Each row was made from one small tree. Brackets hold a mark, then the marks that hang from it, in the order of their numbers. Every link used is in the known rows. Write each row's tree.
Known rows:
{J_66 J_172}: [-21  11  36  -9   0  -8  -7  -1 -11   0  25   1  -7   3   0  23   4   5
  26   0   1  19  11  -5  -3 -10  -3  -3  -4  -3 -11   6   9   0  -5   8
 -26   1  15  14  -7   4  12 -22   6  13   2  -3 -17   3   7  14  14  -6
  15]
{J_586 J_31}: [-11   7  60  -1   2 -14  20 -10  -8  12  19   4 -10 -11  -7  11   2   5
   7  -9 -13  38 -24 -15 -10 -10  11  -9   2  -2 -23  13  16 -15  11  10
  39  -6  11  30 -16  -3   5   6   6  40  -9 -28   3   2   4  18 -10  26
  -5]
{J_66 J_172 {J_492 {J_467 J_537} J_820}}: [ -3   3  -8  -1 -11  -7   0   1 -12  -1  16 -22   8   6  40   9   5  11
   1   2  19 -53  39   7 -24  41  -9  10  -1 -12  10 -23 -19  -1  -9  -7
 -37 -21   2 -17   2   2  14   0 -26 -70  34  -1  10  22  -6 -20   5 -35
 -22]
{J_172 {J_31 J_586} {J_66 J_492}}: [-22 -19 -67 -14  11  -2  15   4  26   4 -23 -11  32 -27  -2 -24  -7  -3
  -1  30   8 -10 -41   2  54 -18  30 -13   6  24  -6  -9   9 -13  14  27
  63   3  -1   4   8   8 -17  26  -4  54  13 -15 -10  25   7 -16 -10   3
  10]
{J_820 {J_172 J_66}}: [-14   1   4 -14  10  -2 -27  -4  15   0 -15  15   2  -1 -43  -4 -16   9
   5  36  16  21   8  -3   6 -19   0   7 -12  12 -12   8  -9  18  26   3
 -36  10  20   0  15  -1  -1   5  20  22   3  -7 -20  -8   0  18   4   4
  26]
{J_66 {J_492 J_820}}: [ -6  25  16  -6  -6   0  15  -6 -20  16   8  -7  -6   8   9   1  -2  -5
 -12   3  -2   4   6  -5 -27  29  -6   0  -3  20 -10   2   5 -10  -3 -18
 -23 -17 -16  -1   7  11 -12 -28  -6  -9   9  -1  28  31  13 -11 -11   3
 -22]
{J_172 {J_31 J_586} J_66}: [-10 -18 -43 -11   6  -2  19   7  26  10 -19   0  23 -23 -18  -2   0  -2
   7  16   1  14 -33  -8  41 -20  22  -8   2  22 -14   4   2  -7  14  31
  68   5  11  16  -1   2 -11  28   5  72  -9 -28 -24   5 -12   8 -11  22
  14]
{J_820 {J_172 {J_31 J_586}}}: [-15 -13 -25   1  18  -7 -10   8  46   0 -16 -10  20 -21  -3  23 -14  -3
   7  13  10  17 -37  -5  60 -44   8  -8 -19   7  -3  22   1   6  19  26
  70   4   5  21 -19  -1 -15  28   0  62  -6 -10 -35  15  -4  16   0   8
   8]
{J_467 J_492 J_537}: [ 16   5  48   1 -18 -13  21 -13 -31  12  25  22 -24  -6  -6  -2   7   1
 -24 -25 -12 -11  13  -5 -39   3   0   0   5 -23 -12  25  18 -13   9  -4
 -40  19   0  -4 -13 -21  31   8  -6 -27   3 -27  22 -14   2  20 -15 -23
  13]
{J_492 J_467 J_820}: [ 17  20  34   6 -21  -2  16 -11 -15  16  11  -2 -15  22   3  10  11   5
   8 -15  -5 -10  24  -2 -31  38 -10  12   2   6 -12  -1 -13  -7  -1 -11
 -25 -34   7   9  -1   0   0  -9  -3 -22   4  -9  24  -4 -23   3 -11  21
 -26]
{J_467 {J_537 J_226}}: [ 17   1  74  -8   2 -12  15  -2 -34   6  47  37 -31  -1   8  10  12  -9
 -10   0   2   3  39 -11 -49  16  17  -8  24 -39 -17   2  26  -7  -9   2
 -35  31  25   4 -22 -33  32  28  11  -8 -23 -27   6 -23  -6  23 -12 -67
  27]
{J_537 {J_226 J_597} {J_467 J_492}}: [ 40 -17  63 -15 -19  -4   9 -10 -46  32  43  43 -22  16  -3 -48   8  -2
  21 -12  -9  -2  14  15 -55   8  20 -12  22 -26  19  30  26  -7 -16 -12
 -34  57 -43  -6 -15 -48  27   1   6 -45 -24  47  18 -42   4  30  11 -55
  28]
{J_537 J_226 J_467}: [ 32  -1  75 -13  -4  -9   8 -11 -34  19  41  35 -25   9   3 -29   6   4
  -2 -24   0  10  10   9 -38  13  10  -4  -1 -22   2  18  21  -7  -8 -13
 -32  34  -3   7 -23 -34  19  14  -3  -6 -24   7   7 -34  -1  22  -2 -53
  17]
{J_66 {J_172 J_31} {J_492 J_467 J_820}}: [-14  -3 -58  -4  -2  -2   1  10  14   7 -12 -36  26  10  44   5   1   3
   7  10  12 -46  -7  11   3  21  -2   5   7  17  17 -22 -22   2 -17  -4
   9 -35 -14  -8  -2  16 -20  -9 -21 -30  33  21  -3  31  -5 -20   9  26
 -18]
{J_845 J_620}: [ -4  26  61  22   5  -5  -1 -14 -17 -22  17  20 -33  -1 -14   8   7  -1
 -30 -22 -18  54   3  -9  -2  -6  -8   1   7  -9 -24  17   6  -3 -22  -4
   4 -16  46  16 -11  15  17  -5  13  20 -17 -17   7 -31   7  19  -5   3
   6]
{J_492 J_820}: [  1  29  37  -3  -5   1  20  -8 -17  18  16   2 -20  14 -11  21   4  -4
   0 -10 -10  27  11 -11 -31  28  -9   4  -8  16 -20  13   5  -5   0  -6
 -17 -17  -5  15  -3   8  -7 -26   4  12 -13  -5  19  15  -7   8 -12  18
 -19]
{J_314 {J_620 J_845} {J_820 {J_172 J_66}}}: [ -39   13    7   29   13   15  -32   -7   18 -102  -35   17  -20   -4
  -92   -5   10   -1  -57  -11   -2   63    2  -16   61  -43  -57   -7
  -22   -3  -11    3  -14   44  -14   -3   10  -25   61   -2   35   30
   -6   -4   16   17  -17   -9  -27  -32   47    6    6    6   -2]
{J_467 {J_492 J_66} J_537}: [ 28  -1  30   9  -6  -1   6  -6 -28  12  15   8 -14  -8  24   0   1  -2
 -10 -36 -23 -26  16  -1 -35  -6   8   7  15 -29  -7  -8  18 -16  13  -5
 -44  24  -7 -10  -3 -18  31  -3  -5 -27   1 -26  35 -19 -15  -9 -15 -12
   6]
{J_597 J_226}: [  3  11  75  -4   1 -12   5  -8 -22  11  27  24 -25  -5 -10   2   7   2
  57  -4  -5  36  20 -10 -35  10  12 -15   6 -14 -22  14  24 -14   1  -4
 -26  16   7   5   0 -14  16  -4  18  24 -25   5   9  -8   7  28  -4 -22
   1]
{J_172 {J_31 J_586} {J_66 {J_492 J_820}}}: [-17  -9 -92 -11   7   4  26  13  29  13 -33 -21  29 -14   0 -11  -6  -6
  -6  28   1  -7 -40   0  42   8  19  -6  -1  42  -3 -13  -2  -9   7  17
  69 -15 -23   2  17  19 -36   7 -11  44  11  -5  -4  50  -3 -31 -13  25
 -21]
{J_66 {J_492 {J_467 J_537} J_820}}: [ 17  11  20   0 -13  -8  19  -8 -22  10  12  -7  -7   6  26  -4   9   3
 -19  -7   6 -47  35   1 -42  47  -3  13   1 -12  -5 -15 -11  -9   2 -20
 -36 -20   7 -15   2  -3  15  12 -14 -66  21 -19  41  11  -8 -17 -14 -33
 -29]
{J_537 {J_226 J_597}}: [ 14  -4  80 -15   0 -14   5  -8 -33  18  50  43 -20  19  -1   2   9 -12
  38  33  -2  28  31  -5 -40  15  27 -11  35 -20 -10   1  27  -9 -19  -1
 -28  37  -4   7 -11 -24  22   7  40  -2 -40  19  -3 -20   5  36   8 -47
  29]
{J_314 J_620}: [  2  28  80  17  -4  -7   5 -12 -20 -35  17  18 -27  -1 -30   8  13 -12
 -15 -25 -17  45  11  -4   0  -7  -9  -3   3  -8 -25   9  13   0 -21  -2
  -2 -10  37  19   0  21   6  -6  13  18 -13 -17   5 -23   6  12  -7 -12
   4]
{J_226 J_597}: [  3   7  75 -12  -4 -14   4  -6 -27  17  29  27 -17  11 -19   5   8  -4
  41  23   3  30  25  -8 -33  -1  11  -5  10  -7 -22  12  18  -7  -4   2
 -26  18   2  14   0 -10  18 -13  30   9 -28  11   6  -6   8  32  11 -20
  14]
{J_820 {J_172 J_31 J_66}}: [-18 -10 -45 -13  14   8 -19   7  39   1 -33   1  15  -9 -36  -3 -15   1
  -4  40  18   7 -20   0  19 -31  10   4 -21  16   2   8 -12  15  19   8
   2   5  17   1   9   5 -12  20  20  44  -4  -1 -29   8  -2  15   3  16
  29]
{J_314 J_620 {J_820 J_172}}: [-18  12  40  14   8   2 -23  -2  11 -72 -13  16 -25  -3 -53  14  10 -12
 -26  -8  10  57   4 -12  36 -30 -43 -12 -24 -11  -6  12  -9  30  -4  -7
  11 -17  41   8   6  37 -18   0  10  11 -18  -7 -14 -29  49  17   6   2
  -8]
{J_467 J_537}: [  9  11  71  -3   1 -13  18 -10 -24   6  28  23 -26  -7  -9  15  11  -1
  -8 -15  -2  11  28 -10 -34   7   2   0  -3 -27 -24  10  18 -13   7  -1
 -36  12  27   7 -15  -9  24  15   7   0  -9 -38  15  -6  -1  26 -15 -40
  11]
{J_467 {J_492 J_820}}: [ 12  23  12   5 -22  -3  22  -8 -20  26   9  -4 -21  14 -11   8   3  -1
 -14 -21 -22   8  -2  -2 -33  24  -8   3   1  19  -7  29   9 -11  -2  -8
 -21 -12 -31   4  -4  -1  -7 -29  -8 -18  -1   2  28  12  -6   6 -17  38
 -18]
{J_172 {J_31 J_586} {J_66 {J_492 J_467}}}: [-10 -27 -67  -9  -4  -5   7  -3  28   3 -27 -16  36 -19  12 -35  -2   1
   2  25  10 -49 -30  10  46  -8  32  -4  15  18  -4 -21 -11  -9  12  15
  56 -11  12  -2   3  -4  -9  44  -7  13  24 -16  -1   0  -6 -19  -8   9
   0]

Write each row's tree:
[ -2  -4  -3 -12 -15  -8  -4 -15 -12   5  -5   5   6   2   3 -46   4   8
  -2  27  10 -43  13   9  -7  11  14   0  15   7 -13 -23 -11   1  12 -12
 -45 -11  15 -15  16  -5   8  14   7 -35  26  -7  23 -18   2 -14  -1  -3
   5]  {J_172 {J_66 {J_492 J_467}}}
[ 36  -7  71  -1 -10 -13  14  -8 -35   7  46  32 -19   6  22  -1  17  -2
  -4  -5   2 -33  45  -3 -51  29  13   4  36 -47  -8  -9   3  -5  -4  -5
 -43  12  35  -3 -21 -40  39  48   6 -47  -6 -28  12 -41 -19  19 -13 -65
  18]  {J_492 {J_467 {J_537 J_226}}}
[-31  12 -52  -8   9   2   9  15  15   9 -10 -34  20   5  31  18  -5  -3
   2  14  12  -7 -20   5   8   9   0  -2 -10  24  15  -6  -4  -5 -17   1
  15 -14 -25  -1  -2  22 -20 -31 -14  13  17  22 -10  53   9 -17  10  16
  -6]  {J_66 {J_172 J_31} {J_492 J_820}}
[ 39 -18  83  -6 -10 -16   9  -4 -40  13  47  44 -16  16  16  -4  20  -9
  38  25  10 -27  63   1 -64  29  25   0  48 -51  -5 -12   3  -6 -12  -4
 -43  29  22  -7 -16 -43  48  44  28 -56 -26   0   8 -41 -16  31   5 -81
  24]  {J_492 {J_467 {J_537 {J_226 J_597}}}}
[ 15   1 -35  -7 -12  14 -11  -3   8  23 -20   2  -1   5 -41 -46 -19  14
 -11  -9   5  -4  -8  16 -15  11 -20  15 -38  24  25  35 -20  19  28  -9
 -37  12 -44 -16  12 -13 -13 -12 -15 -30  10  32   1   1 -11  -3   3  13
  -4]  {J_537 {J_467 {J_492 {J_820 {J_172 J_66}}}}}
[-18 -10 -87  -6  15  11   2  18  55  10 -42 -19  30 -12 -29  15 -20   1
   8  35  11  16 -37  -1  55  -9   5   4 -28  39   7  10 -19  11  23  27
  69 -13 -11  11  11  18 -36  18  -1  60  -3   0 -40  41 -17  -4  -2  34
  -4]  {J_492 {J_820 {J_172 {J_31 J_586} J_66}}}
[ -3 -16 -52 -13  -8  -3   3  -9  14   4 -29  -7  19  -6   6 -38   4   5
  -6  27  11 -51 -13  12  -2   1  25   0  18  13  -3 -24 -15  -2  11  -9
  -8 -13  10 -15  11  -2  -3  25   2  -9  26  -3  10  -3   0 -10 -10  12
  12]  {J_172 J_31 {J_66 {J_492 J_467}}}
[-36  -3 -17  -2  16   9 -30  -3  19 -80 -37  10   2 -14 -51 -24  -2 -12
 -41  33  21  25  -2   3  52 -31 -28 -17 -18   9  -2 -11 -20  33   3 -11
   0 -13  30 -12  35  46 -25   6  14  -4   8   4 -15 -15  66 -12  10  -5
   1]  {J_314 J_620 {J_820 {J_172 {J_66 J_492}}}}
[ -3   0  -3   7  -4   5 -24   1 -11   8  10 -13   5   6  35   6  -8  10
  18 -20 -20 -12   1   3   0 -20   0   2   9  -2  11 -14   8  -6  -4   7
 -35  16 -21  -6  -2   0  14 -37  -5 -17  13  11   2  -9  -5 -15  15  29
  10]  {J_467 {J_492 {J_66 J_172}}}
[  5 -20 -31  10   5   5 -25   9  17   4  -9 -23  22   5  53  14   3   9
  34  -9  -2 -37  -2   9  13 -16  10  10  12  -9  13 -43 -11  -3  -5   6
  -1  -6   9  -2  -4   2   6  -7  -6  -1  16   7 -17 -13 -28 -14  14  29
   8]  {J_492 {J_66 {J_172 J_31}} J_467}
[ 37  -6  27  10 -13   6  -4 -10 -29  27  11   3 -14   3  15 -38  -2  16
  -2 -60 -23 -14  -6  14 -28 -10   1   7  -8 -18  11   5  16 -14  12 -18
 -42  33 -33  -7  -7 -22  15 -26 -18 -25   6   9  37 -34 -11  -7  -4   7
  -7]  {J_537 {J_467 {J_492 J_66}}}
[ 33  17  23   3 -24   4  23 -13 -26  29  11   3 -20  12 -14 -28   6  10
 -10 -50 -16   2  -7  13 -40  30 -17   7 -23   9  10  38   7  -7   6 -14
 -26   5 -43  -4  -6 -12   1 -30 -24 -31   0  16  35  -2 -11   2 -10  12
 -25]  {J_537 {J_467 {J_492 J_820}}}
[-15   8 -51  -6  14   5  -6  13  31   9 -26 -29  14   4   9   9 -19  -5
 -20  28  19  -4 -23   5   8  -2  -5   3 -26  30  13   7 -15  10   6 -11
  11 -14 -20  -1   3  15 -34 -13  -8  10  14  19   1  48  13  -4  -2  16
 -13]  {J_66 {J_492 {J_820 {J_172 J_31}}}}
[-12 -20 -47   6  20   5 -10  24  28   2  -8 -25  36 -16  48  32  -8  -1
  44  -8  -4   2 -30  -3  63 -31  14  -2   3   1   6 -25  10 -10  -3  29
  70   9  -6  14  -7   6  -3  -2 -11  58   0 -10 -36  12 -13 -26  12  22
   3]  {J_492 {J_66 {J_172 {J_31 J_586}}}}
[ -8 -24 -72  12   6   6  -8  17  23   8 -15 -29  33 -18  47  17 -12   1
  24 -19 -19 -13 -42   6  59 -34  14  -8   8   7  18 -10  11 -13  -3  29
  67  16 -31   5 -12   1  -1 -12 -21  36  11   5 -23   9 -18 -23  15  40
   7]  {J_467 {J_492 {J_66 {J_172 {J_31 J_586}}}}}
[-23  32  71  34   4   6   0 -11 -16 -86   0  17 -38  -1 -63   8  28  -6
 -57 -54 -28  73   5 -22  32 -26 -53 -11  -4 -13 -24  10  13  16 -39  -8
  22 -30  56  15  13  26   6 -17   6  21 -28 -24   3 -32  45  12  -7   5
 -20]  {J_314 {J_620 J_845} J_820}
[ 44  -3  40 -10 -21   2  19  -4 -46  40  38  34 -19  30  -9 -34  10  -2
  20 -13 -11   2  16  16 -63  40   5  -3  12 -11  27  32  16  -6 -18 -13
 -25  41 -64  -9  -9 -35   6 -16   1 -51 -31  57  21 -14 -10  18   8 -35
   0]  {J_537 {J_226 J_597} {J_467 {J_492 J_820}}}
[-22   4  -5  13  19  12 -15   8  31 -72 -30   7 -10 -15 -42  19  10 -15
 -30  -1  14  46 -22  -8  45 -42 -28 -16 -26  -4   6   9 -14  24 -10  -1
  53 -19  35  11   7  43 -36  13  11  36 -19   1 -25 -15  46  17   4  24
  -7]  {J_314 J_620 {J_820 {J_172 J_31}}}
[-30   9   2  38  24  13 -23   0  32 -94 -35   1 -16  -8 -60  15  11 -10
 -59 -31  -4  61 -29 -16  65 -56 -54 -10 -25  -7   0  18  -8  34 -30  -7
  53 -28  52  11  11  31 -15   4   4  36 -19  -7 -26 -17  46  16   3  18
  -8]  {J_314 {J_620 J_845} {J_820 {J_172 J_31}}}
[  2   9 -29  -6 -18   3   7 -10  -5  10 -14 -14   8  14  -1 -34   4   3
  -5  24   8 -37  18   8 -19  41   5  11  10  25  -7 -25 -19   1   8 -14
 -33 -32  -4 -17  20   7  -9  -2  -2 -41  23   2  25   8  -7 -25  -7  11
 -24]  {J_172 {J_66 {J_492 J_467 J_820}}}
[-32 -17 -52 -15  18 -10   3  16  25  -3  -7 -24  32 -25  37   8  -5   0
  15  11  11 -11 -40   0  64 -27  15 -19  -1  10   9  -3   6 -10 -10  24
  66   1  -4  13 -14   8 -11   6 -16  43  17   4 -31  35  21 -16  12  -2
   6]  {J_66 {J_172 {J_31 J_586}} J_492}
[ 21   0  -3  13  -6   7  -7  12 -12   4  13 -20   9  10  49  31   3  11
  27 -19   1 -38  48   1 -27  36 -15  21   6 -19  10 -46 -19   0  -1  -2
 -37 -17   6 -16  -1   4  20 -12 -12 -49  11  -9   1  -1 -38 -32   7  -5
 -19]  {J_492 {J_66 J_172} {J_467 J_537} J_820}
[-23 -11 -29  -6  14  -6   2  11  28   0  -3 -19  21 -22  18  29   1   3
  29   3   3  15 -36  -8  52 -21  14 -11  -8   7   0   9  10  -9  -8  34
  76  -3  11  27 -16   6  -6  10 -10  64  -1  -7 -44  22   0   5  11  10
   7]  {J_66 {J_172 {J_31 J_586}}}
[ 34  -1  38  -5 -13  -5  28   5 -47  27  41  33 -24  17   0  11   8 -15
  14  10  -5  -3  38   1 -71  47  13  -1  38 -21  11  14  21 -11 -21  -9
 -30  37 -40 -12  -6 -31  25   0  17 -54 -33  21  19  -1 -15  20  -2 -50
  10]  {J_467 {J_492 J_820} {J_537 {J_226 J_597}}}
[-30 -26 -86 -17  22  -1 -18  13  50  -6 -38 -15  39 -24  -7 -21 -26   0
  -3  51  23 -10 -46   7  72 -38  23  -8 -15  27   7  -3 -10  12  27  18
  58   6  -1   1   7   5 -22  32  -1  44  20   0 -30  29   7 -15   2  -1
  15]  {J_820 {J_172 {J_31 J_586} {J_66 J_492}}}
[ 31   1  -2  17   6   8 -20   8   6   6  -5 -10   5  14  30  22  -7   4
   7  -9  12 -36  44  -1 -25  24 -12  28 -11 -21  11 -34 -27  10  21 -13
 -41 -10   4 -15   5  -9  12  10  -5 -50  12 -12  11  -6 -35 -23   0 -10
 -21]  {J_492 J_66 {J_467 J_537} {J_820 J_172}}
[-15  18  -9 -10   7  -2 -17   0  11   5  -7 -15   1   8   4   4 -19   0
 -15  22  18   4   3  -3  -2   7 -10   1 -22  20  -1   8 -11  11   8 -19
 -23 -10 -14  -3   6  15 -20 -16  -9 -11  20  15   7  35  18  -7  -1  -2
 -14]  {J_66 {J_492 {J_820 J_172}}}
[ 39   5  43   4 -18  -5  26  -6 -31  19  37  16 -18  17  17  12  15  -5
  -5  -6   4 -30  50  -4 -62  57   4  10  24 -27  -3 -13  -6  -3  -8 -15
 -35  -6  10  -3 -17 -27  21  29   1 -54 -15 -21  22 -17 -33   7 -14 -46
  -8]  {J_492 {J_467 {J_537 J_226}} J_820}
[ -32   22   49   38   14    8  -27   -5    9 -100  -15   11  -29    3
  -68   10   10   -6  -58  -34  -11   68   -3  -19   55  -46  -65   -9
  -22  -12   -9   21   -6   37  -27  -10   16  -28   55    8   16   25
   -4  -11    9   14  -18  -10  -15  -34   54   13    8    0  -12]  {J_314 {J_620 J_845} {J_820 J_172}}
[-21 -22 -61 -11  17   0 -14  12  53  -3 -34  -3  31 -25 -27   3 -15  -2
   9  37  13  15 -35  -2  64 -34  17  -3 -18  22  -1  12 -11  11  28  32
  63   6  13  14   3   4 -18  37   9  65  -2 -12 -46  12  -6   9   0  15
  22]  {J_820 {J_172 {J_31 J_586} J_66}}
[  0   8 -30  11  -4  15 -10   8 -10  15  -1 -25   5  16  37  19  -6   3
  21 -23 -22  -5   4   5 -10  12 -15  10   2  16  14 -13  -2  -2  -8   0
 -24  -2 -45  -9  13   9  -5 -58 -13 -22  10  19   7  14 -17 -30  10  47
 -16]  {J_467 {J_492 {J_66 J_172} J_820}}
[  7  -7 -60  12   2  15 -10  16  21  15 -18 -36  27  13  54  28   0  10
  34 -10  -5 -35   3   9   1  16   0  20   3  12  19 -44 -21   0  -8   2
   9 -26 -15  -8   2  12 -16 -22 -17  -8  12  14  -8  12 -38 -33  11  50
 -17]  {J_492 {J_66 {J_172 J_31}} J_467 J_820}
[-20 -25 -55  -4   4 -13  -7  11  27  -5  -9 -33  37 -17  53  -6  -5   4
  24  13  12 -46 -32  11  58 -17  20  -8   7   5  11 -14 -13  -7  -9  17
  59 -11   6  10 -18   1  -2  21 -21   0  35   6 -20  16   4 -19  15   0
  -5]  {J_66 {J_172 {J_31 J_586}} {J_492 J_467}}
[  9  -4 -74  12   9  20 -19  13  30  16 -33 -28  12  11  22  15 -22  -3
 -12  -8 -12  -9 -25   7   8 -14  -6  15 -12  21  28   3  -9   6  17  -6
   7   0 -51  -9   2   7 -25 -23 -10   3   9  24   5  22 -19 -19  -1  59
 -12]  {J_467 {J_492 J_66 {J_820 {J_172 J_31}}}}
[ 43 -20  44   2  -3   3   5   6 -45  21  38  35 -11  13  30  -6   1 -12
  26   6 -15 -19  40   1 -57   8  29  -2  50 -42  11 -16  32 -14 -10  -3
 -47  60 -29 -20  -5 -42  41   6  23 -46 -25  13  23 -30 -14   9   3 -59
  31]  {J_467 {J_492 J_66} {J_537 {J_226 J_597}}}
[ 41   5   2  11 -14  15   9  -5 -28  36   6  -6 -14  11  16 -28  -4  14
  -5 -64 -27  -9  -1  10 -40  24 -14  13 -19   1  19   3   8 -13   7 -15
 -26  11 -55 -14   6  -9  -4 -39 -29 -27  -4  17  39  -9 -22 -25 -10  24
 -30]  {J_537 {J_467 {J_492 J_66 J_820}}}
[-22  -6 -43 -19   4   1  10  -2  13   6 -23  -3  13  -9  -7 -26  -5  -5
 -15  35   8 -14 -19   4   2 -16  28  -4   3  17  -8 -11   5  -8   9   1
  -1   0   2  -8  11   7 -13   7   9  29   9  -5   6  18  10  -8  -9   7
  18]  {J_172 J_31 {J_66 J_492}}
[ -7  -1 -91  -3   0  15  -5   5  36  17 -45 -12  15   5 -36  -3 -17   2
 -19  29  -1  -7 -30   9   9  -5  -1  12 -14  39  19  24 -20  13  21   2
   5  -5 -35 -12  13   7 -30  -5  -1   9  12  22 -13  27 -15   1   0  56
   9]  {J_467 {J_492 {J_820 {J_172 J_31 J_66}}}}
